Every row comes from one small tree of marks. The marks that hang from a mark follow it in brackets, in the order of their numbers. Every link used is in the known rows. Which tree was each row made from?
Known rows
Q869{Q57{Q804}}: [-1.68 -5.36 -3.67  1.33 -3.64 -0.28 -0.63 -2.20 -2.47 -0.24  0.50 -0.97
  2.26 -0.37  5.04 -0.52 -2.06 -3.50 -3.34  0.94 -5.38 -0.04  1.33 -2.80
 -1.87 -0.61  1.91  0.62  2.10]
Q114{Q804{Q57 Q761{Q561{Q777}}}}: [-1.80 -2.25 -4.54  0.27 -3.29 -1.09 -0.13 -1.04 -1.28  0.31  1.03 -0.52
  1.47  0.37  0.57  0.19 -1.59 -2.61 -1.56 -1.26 -2.65 -0.06  2.09  0.42
 -1.35 -0.99 -0.08 -2.72  1.44]
Q57{Q804{Q114{Q561{Q777}} Q761} Q869}: [-3.59 -3.82 -0.28  0.88 -4.00  0.90  0.97 -2.85 -1.13  0.54  0.83  0.07
  1.55 -0.43  2.23  1.03 -2.31 -3.35 -2.66  0.20 -5.11 -1.55  3.45 -4.69
 -1.84 -0.81  1.26  0.14  1.42]
Q57{Q804{Q114 Q761} Q869}: [-3.46 -4.79 -1.19  0.32 -4.59  1.39  0.45 -2.08 -1.43  0.05  0.33  0.45
  1.65 -0.54  2.18  0.62 -2.43 -3.27 -2.61  0.33 -6.20 -1.46  3.90 -5.70
 -1.44 -0.88  1.09 -0.51  1.79]
Q57{Q804{Q761{Q561{Q228 Q611 Q777}}} Q869}: [-2.92 -5.14 -0.64  1.80 -2.50  1.78  0.75 -3.32 -0.25  0.36  0.77 -1.25
  0.05 -0.45  2.21  0.91 -2.03 -3.76 -1.39  0.25 -2.98 -1.31  2.12 -3.71
 -1.34 -0.96  0.82  0.31  1.41]
Q561{Q777}: [-1.10 -1.56 -2.66  2.34 -3.68 -0.31 -0.50 -3.30 -1.86 -0.44  0.76 -0.16
  1.76 -0.42  2.16  0.32 -1.80 -1.77 -3.00 -0.10 -3.85 -0.77  1.60  0.28
 -1.79 -0.76  1.57  0.79  1.48]
Q761{Q804}: [-1.45 -3.08 -2.13 -0.12 -2.42 -0.28 -0.88 -2.69 -4.17 -0.40  0.45 -0.13
  1.62  0.31  0.05  0.14 -1.84 -1.63 -2.48  0.41 -3.32 -0.57  2.23 -1.17
 -2.56 -1.26  1.47  0.57  1.94]
Q869{Q57{Q804{Q114{Q561}}}}: [-2.29 -4.07 -2.66  1.08 -3.87 -0.89  0.03 -2.20 -2.30  0.19  0.80 -0.59
  2.64 -0.23  4.28 -0.26 -2.20 -3.36 -3.49  0.65 -5.04 -0.26  1.05 -3.70
 -2.10 -0.75  1.22  0.59  1.91]
Q869{Q57}: [-1.08 -2.87 -4.37  1.31 -4.09 -0.86 -1.17 -2.41 -2.94 -0.63  0.58 -0.58
  2.18 -0.26  4.40 -0.57 -1.85 -2.50 -3.83  0.20 -5.27  0.00  0.22 -1.38
 -1.73 -0.72  1.94 -0.38  2.05]
Q761{Q561{Q228 Q322 Q611 Q777} Q804}: [-1.78 -1.39 -2.13  2.50  0.69 -0.76  1.22 -3.61 -2.09  0.58  1.04 -2.29
 -0.43 -0.01 -1.22  0.99 -1.71 -1.76 -0.03 -0.82  0.22 -1.08  0.16 -1.14
 -1.68 -1.59 -0.09  1.97  1.37]
Q761{Q804{Q57{Q869} Q114{Q561}}}: [-3.01 -3.15 -1.90 -0.78 -3.10 -0.36 -0.19 -2.31 -3.69  0.36  0.79 -0.19
  1.79  0.59 -2.99 -0.25 -2.02 -1.88 -1.89 -0.46 -3.98 -0.90  2.36 -2.45
 -1.88 -1.26  0.57  0.83  1.60]
Q869{Q57{Q804{Q114 Q761{Q561{Q777}}}}}: [-2.31 -3.22 -4.11  1.02 -2.97 -0.57  0.49 -1.66 -0.35  0.32  0.75 -0.08
  2.19 -0.59  3.59  0.37 -2.17 -3.50 -2.69  0.43 -3.87 -0.10  1.68 -4.03
 -1.37 -1.10  0.20 -1.81  1.90]
Q57{Q804 Q869}: [-2.64 -6.44 -1.17  1.23 -4.07  1.60 -0.63 -3.33 -2.26 -0.33  0.30 -0.91
  1.51 -0.56  3.27 -0.15 -2.06 -3.19 -2.59  1.09 -5.66 -1.45  3.19 -3.61
 -1.72 -0.60  2.48  2.91  1.73]
Q114{Q561{Q611 Q761}}: [-1.29 -0.37  1.92  2.34 -3.09 -2.00 -0.27 -4.43 -3.39  0.24  1.57 -0.89
  0.05  0.63  2.68  0.54 -1.64 -1.65 -2.72 -0.43 -2.78 -1.05 -2.05  0.18
 -2.55 -0.86  2.06  0.91  0.57]
Q761{Q561{Q228 Q322} Q804{Q114}}: [-2.50 -0.92 -2.75  0.66 -0.76 -0.60  1.13 -2.48 -2.99  0.09  0.63 -1.24
  1.20 -0.13 -1.95  0.83 -2.12 -1.82 -0.85 -1.00 -0.05 -1.22  1.28 -3.42
 -2.25 -1.85 -1.02  0.61  1.94]
Q228{Q561}: [-0.89 -1.82 -0.57  0.52 -5.74 -2.00 -0.85 -4.06 -2.35 -0.95  0.83  0.47
  2.15 -0.61  1.89  0.34 -1.71 -0.99 -3.00 -0.28 -6.08 -1.39  1.68 -1.32
 -1.80 -1.14 -0.20 -0.39  1.51]
Q611{Q561{Q322{Q217} Q761{Q804} Q777}}: [-0.47  0.00 -3.92  2.47 -2.89 -0.73 -0.80 -3.77 -3.15  0.77  0.64  0.36
  0.48  0.02 -0.60  0.53 -1.90 -3.47 -0.86 -0.34 -2.37 -2.32  0.43 -0.41
 -1.65 -0.82  2.88  3.00  1.10]
Q561{Q761{Q804}}: [-1.09 -1.23 -2.14  0.64 -1.53  0.03 -0.92 -3.29 -4.15 -0.51  0.66  0.02
  0.52  0.30  1.21  0.25 -1.96 -2.12 -2.15  0.03 -2.63 -0.71  0.80 -0.57
 -2.56 -1.15  1.97  0.55  1.20]
Q804{Q57 Q114{Q561{Q322}} Q761}: [-3.17 -0.56 -1.43  0.24 -5.08 -3.50  1.14 -1.52 -2.63  1.00  1.06  0.47
  2.13  0.13 -2.30  0.43 -2.14 -1.81 -2.37 -2.46 -5.56 -0.73  1.30 -2.11
 -1.11 -0.97 -0.37 -4.32  1.61]
Q761{Q561{Q228 Q322 Q611} Q804{Q57 Q114}}: [-2.87 -2.24 -2.34  1.05 -0.95 -1.82  1.41 -2.06 -2.36  0.95  0.93 -1.69
  0.39  0.41 -4.49  0.31 -2.04 -1.62  0.40 -1.72 -1.06 -0.86  0.36 -2.96
 -0.95 -1.84 -1.65  0.58  1.54]
Q228{Q561{Q322 Q611 Q761{Q804{Q114}} Q777}}: [-1.05  0.89 -1.56  2.22 -2.09 -2.62  1.05 -4.54 -2.02  0.07  1.33  0.25
 -0.19 -0.41  0.77  1.20 -1.95 -0.85 -0.50 -1.24 -5.48 -2.01  0.93 -2.07
 -0.73 -1.45 -0.20  1.31  0.49]
Q761{Q561{Q611} Q804}: [-1.53 -2.75 -0.49  0.19 -0.98 -1.04 -0.36 -3.21 -2.11  0.09  0.91 -0.99
  0.38  0.58 -1.14  0.48 -1.38 -0.81 -1.05  0.72 -0.44 -0.73  0.50 -1.77
 -2.01 -1.80  0.20  0.86  1.46]
Q561{Q228 Q322{Q217} Q761 Q777}: [-1.44  2.25 -4.07  4.28 -2.68  1.39  0.30 -4.35 -3.31  0.41  0.84 -0.84
 -0.05 -0.97  0.22  0.60 -2.40 -4.61 -0.92 -1.88 -3.09 -2.01 -0.53 -0.08
 -1.86 -0.52  1.33  1.82  1.18]
Q228{Q561{Q322{Q217} Q611 Q761{Q804} Q777}}: [-0.97  1.19 -1.63  2.17 -2.94 -1.38  0.14 -5.26 -2.25  0.44  1.26  0.30
 -0.28 -0.52 -0.78  0.91 -1.80 -1.91 -0.04 -0.79 -5.85 -2.50  0.61 -1.47
 -0.95 -1.22  0.25  1.53  0.67]

Which tree is each row?
[-2.83 -1.27 -1.70  1.00 -4.85 -3.27  0.58 -2.22 -3.05  0.77  1.00 -0.38
  2.51  0.15 -1.90 -0.26 -2.05 -1.41 -2.35 -1.95 -5.39 -0.98  0.86 -1.63
 -1.21 -0.93  0.04 -0.41  1.50] | Q804{Q57 Q114{Q561{Q322}}}
[-1.92 -0.89 -0.89  1.81 -2.86 -1.77  0.91 -2.73 -1.91  0.27  0.92 -1.01
  0.12 -0.24  0.76  1.24 -1.80 -1.85 -1.77 -1.49 -2.07 -0.85 -0.41 -1.76
 -1.51 -1.30 -0.10 -3.22  1.63] | Q804{Q761{Q561{Q228 Q322 Q611}}}
[-2.99 -0.43 -0.45  1.55 -4.59 -2.17  1.56 -1.79 -1.40  1.22  1.48  0.25
  1.08  0.57 -2.37  0.86 -2.32 -2.53 -1.96 -2.56 -4.33 -0.38  0.24 -1.25
 -1.23 -1.08 -1.25 -3.48  1.13] | Q804{Q57 Q114{Q561{Q228 Q611 Q777}} Q761}
[-1.00  0.23 -1.33  2.64 -5.33 -2.01  0.13 -5.13 -1.45  0.38  1.18  0.11
  0.86 -0.89 -0.23  0.78 -1.70 -1.48 -1.07 -0.81 -7.15 -2.53  0.89 -1.60
 -0.53 -0.96 -0.17  1.19  1.13] | Q228{Q561{Q322{Q217} Q611 Q777}}
[-1.45 -2.10  0.00  2.20 -2.88 -0.71 -0.01 -3.40 -1.49 -0.10  1.05 -1.65
  0.31  0.15  0.60  0.53 -1.68 -1.76 -1.72 -0.41 -0.48 -0.79 -1.20 -1.27
 -1.96 -1.39 -0.39  0.43  1.40] | Q761{Q561{Q228 Q611}}
[-1.40 -2.10 -2.68  0.36 -2.01 -0.51 -0.97 -2.82 -4.01 -0.12  0.68 -0.06
  0.65  0.51 -0.70 -0.30 -1.96 -2.40 -1.59 -0.57 -3.15 -0.39  0.86 -0.02
 -1.96 -1.08  1.50  0.05  1.17] | Q561{Q761{Q804{Q57}}}
[-1.71  0.83 -1.86  2.99 -1.49  0.78  0.40 -3.97 -4.77  0.87  0.92 -1.16
 -1.36  0.14 -1.56  0.52 -2.31 -3.96  0.13 -1.44 -3.20 -1.94 -1.41 -1.76
 -1.88 -1.00  1.15  2.08  1.18] | Q561{Q228 Q322{Q217} Q611 Q761{Q804}}
[-0.83 -2.70 -3.74  2.36 -2.37  0.49 -0.73 -3.14 -2.76  0.20  0.76 -0.42
 -0.03  0.51  0.16  0.22 -2.16 -4.13 -1.12 -1.05 -1.37 -1.21  0.33  0.39
 -1.76 -0.85  2.35  3.15  0.86] | Q611{Q561{Q228 Q761{Q804{Q57{Q869}}} Q777}}
[-2.17 -1.84  0.83  1.89 -1.58 -0.31  0.14 -4.14 -4.26  0.53  1.48 -1.76
 -0.68  0.90 -0.09  0.29 -1.98 -3.09 -1.36 -1.26 -2.26 -0.99 -1.70 -0.10
 -2.57 -0.98  1.38  1.86  0.65] | Q114{Q561{Q228 Q611 Q761{Q804{Q57{Q869}}}}}
[-2.34 -4.50 -2.81 -0.98 -1.67 -0.03 -0.85 -2.86 -2.15 -0.03  0.58 -1.11
  1.15  0.28 -3.49 -0.47 -1.50 -1.79 -0.77  0.23 -1.13 -0.81  2.02 -1.49
 -1.53 -1.61  0.24  0.60  1.71] | Q761{Q561 Q804{Q57{Q869}}}
[-1.58 -1.25 -3.91  0.53 -2.94 -1.33  0.15 -1.39 -2.52 -0.04  0.89 -0.79
  1.31 -0.02  2.97  0.77 -1.58 -2.08 -2.15 -0.92 -2.74 -0.76  1.68 -1.02
 -1.93 -0.96  0.75 -2.13  1.71] | Q114{Q804{Q761{Q561{Q322}}}}
[-3.35 -4.72  0.14  0.94 -4.33  0.96  0.23 -3.22 -2.02  0.18  0.68 -0.61
  1.92 -0.32  2.42  0.26 -2.24 -2.91 -2.71  0.71 -5.04 -1.72  2.90 -4.86
 -2.07 -0.78  1.54  2.85  1.51] | Q57{Q804{Q114{Q561}} Q869}
[-2.32 -4.63 -0.13  0.40 -3.32 -0.64  0.22 -2.39 -1.13  0.24  0.59 -0.28
  1.72 -0.38  1.78  0.71 -1.90 -2.94 -2.34  0.59 -2.75 -0.63  2.44 -2.99
 -2.08 -1.14  0.40 -1.93  1.88] | Q57{Q804{Q761{Q561}}}
[-1.38 -2.26 -3.81  1.32 -2.98 -1.76 -0.51 -2.63 -3.60  0.36  0.47 -0.03
  0.61  0.44 -0.17  0.08 -2.05 -2.54 -0.99 -1.17 -3.53 -1.83  0.92 -1.94
 -0.98 -1.02  2.64  2.61  1.06] | Q611{Q561{Q322 Q761{Q804{Q57{Q869} Q114}}}}
[-0.56 -1.62 -3.06  2.44 -2.05 -1.27 -0.32 -3.06 -4.63  0.14  0.58 -0.80
  0.17  0.33  1.53  0.59 -2.19 -3.50 -1.46 -1.41 -1.57 -1.53 -0.41 -0.61
 -2.27 -0.93  2.58  2.46  1.30] | Q611{Q561{Q228 Q322 Q761{Q804}}}
[-1.10  0.25 -2.75  3.50  0.46 -1.47  0.83 -4.07 -3.10  0.53  1.14 -1.06
 -1.28  0.01  1.51  0.91 -1.85 -1.57 -0.36 -1.08 -3.32 -1.34 -0.03 -0.33
 -0.90 -1.05  2.31  2.61  0.52] | Q561{Q322 Q611 Q761{Q804} Q777}
[-0.80  1.82 -2.65  2.19 -4.52 -1.28 -0.26 -5.22 -2.05 -0.10  1.12  0.59
  0.87 -1.20  0.42  0.70 -1.88 -2.31 -1.18 -1.06 -5.85 -2.54  0.93 -0.87
 -1.14 -0.86  0.34  0.75  0.93] | Q228{Q561{Q322{Q217} Q761 Q777}}
[-0.44  0.49 -3.72  4.00 -3.96 -0.10 -0.42 -3.88 -2.94  0.61  0.74 -0.19
  0.30 -0.31  0.83  0.65 -2.23 -4.50 -1.19 -1.40 -2.29 -2.29 -0.77  0.09
 -1.78 -0.55  2.37  2.87  1.10] | Q611{Q561{Q228 Q322{Q217} Q761 Q777}}
[-0.70 -2.76 -3.73  1.74 -2.68 -0.34 -1.14 -3.25 -2.39  0.20  0.74  0.17
  0.33  0.59  0.26  0.11 -1.82 -3.00 -1.31 -0.36 -2.27 -1.37  0.89  0.28
 -1.42 -0.91  2.90  2.79  0.77] | Q611{Q561{Q761{Q804{Q57{Q869}}} Q777}}
[-2.02 -1.17 -1.41  1.42 -1.08 -0.05  0.41 -3.55 -3.05  0.84  0.83 -1.70
 -0.09  0.15 -3.60  0.58 -1.76 -2.67  0.07 -0.37 -0.54 -1.70 -0.15 -2.35
 -2.00 -1.63 -0.39  1.42  1.79] | Q761{Q561{Q228 Q322{Q217} Q611} Q804}
[-1.45 -0.01  0.62  2.21 -3.08 -0.55 -0.23 -4.16 -4.22 -0.22  1.29 -1.25
  0.71  0.27  2.44  0.52 -2.03 -3.08 -3.09 -1.20 -1.36 -0.91 -1.60  0.41
 -3.46 -0.74  1.49  0.70  1.00] | Q114{Q561{Q228 Q761}}
[-1.45 -2.24 -1.29  1.09 -0.23 -0.75  0.06 -3.53 -1.06  0.23  1.08 -1.09
  0.21  0.33 -1.07  0.80 -1.37 -0.86 -0.67  0.70  0.10 -0.80  0.94 -0.91
 -1.70 -1.75  0.16  1.40  1.21] | Q761{Q561{Q611 Q777} Q804}
[-2.87 -3.22 -3.33  0.49 -5.76 -0.25 -0.38 -1.92 -1.95 -0.11  0.45  0.23
  2.15 -0.01 -1.77 -0.71 -2.18 -1.69 -2.32 -1.05 -6.38 -0.97  2.44 -2.92
 -0.50 -0.94  0.22  0.17  1.61] | Q804{Q57{Q869} Q114}
[-0.14 -1.56 -2.91  1.99 -2.38 -0.88 -1.09 -3.27 -2.65  0.06  0.76  0.42
  0.56  0.49  1.69  0.61 -1.85 -2.73 -1.88  0.00 -1.19 -1.30  0.56  0.34
 -2.13 -1.01  2.82  2.53  0.85] | Q611{Q561{Q761{Q804} Q777}}
[-2.55 -2.63 -2.95  1.44 -3.16 -1.54  0.58 -2.79 -0.24  0.72  0.95 -0.93
 -0.04 -0.23 -1.87  0.32 -1.55 -1.89 -0.59 -1.65 -4.23 -1.08  1.05 -1.24
  0.33 -1.06  0.39 -2.34  1.23] | Q804{Q57{Q869} Q761{Q561{Q322 Q611 Q777}}}
[-1.61 -1.60 -0.84  2.93 -2.30 -1.57  0.69 -3.57 -2.00  0.15  0.98 -2.33
  0.13 -0.27  0.61  0.57 -1.66 -1.60 -1.18 -1.17 -1.04 -1.25 -1.21 -1.51
 -1.47 -1.30 -0.03  0.81  1.47] | Q761{Q561{Q228 Q322 Q611}}
[-3.21 -1.69 -3.46  0.03 -4.35 -0.50  0.59 -1.73  0.52  0.39  0.81  0.64
  1.48 -0.26 -2.95  0.40 -1.98 -1.95 -1.37 -1.41 -3.42 -0.95  2.48 -2.92
 -0.19 -1.38 -1.14 -3.65  1.41] | Q804{Q57{Q869} Q114 Q761{Q561{Q777}}}
[-1.46 -0.79 -1.68  3.83 -1.67 -1.33  1.07 -3.87 -1.05  0.30  1.14 -2.34
 -0.08 -0.44  0.69  0.84 -1.68 -1.74 -0.88 -1.30 -0.85 -1.31 -0.86 -0.65
 -1.26 -1.27 -0.05  1.36  1.22] | Q761{Q561{Q228 Q322 Q611 Q777}}
[-1.41  2.17 -2.48  5.20 -2.44  0.72  0.80 -4.55 -2.65  0.91  1.22 -1.23
 -1.30 -0.48  0.19  0.79 -2.28 -4.00 -0.16 -1.95 -3.54 -2.07 -1.83 -0.26
 -1.20 -0.57  1.22  2.43  0.72] | Q561{Q228 Q322{Q217} Q611 Q761 Q777}
[-3.16 -2.54 -1.41  0.32 -5.35 -1.01 -0.14 -2.56 -2.37  0.31  0.93 -0.22
  2.22  0.27 -1.76 -0.48 -2.04 -1.78 -2.57 -1.18 -5.34 -1.22  1.35 -2.31
 -1.30 -0.89  0.42  0.49  1.33] | Q804{Q57{Q869} Q114{Q561}}
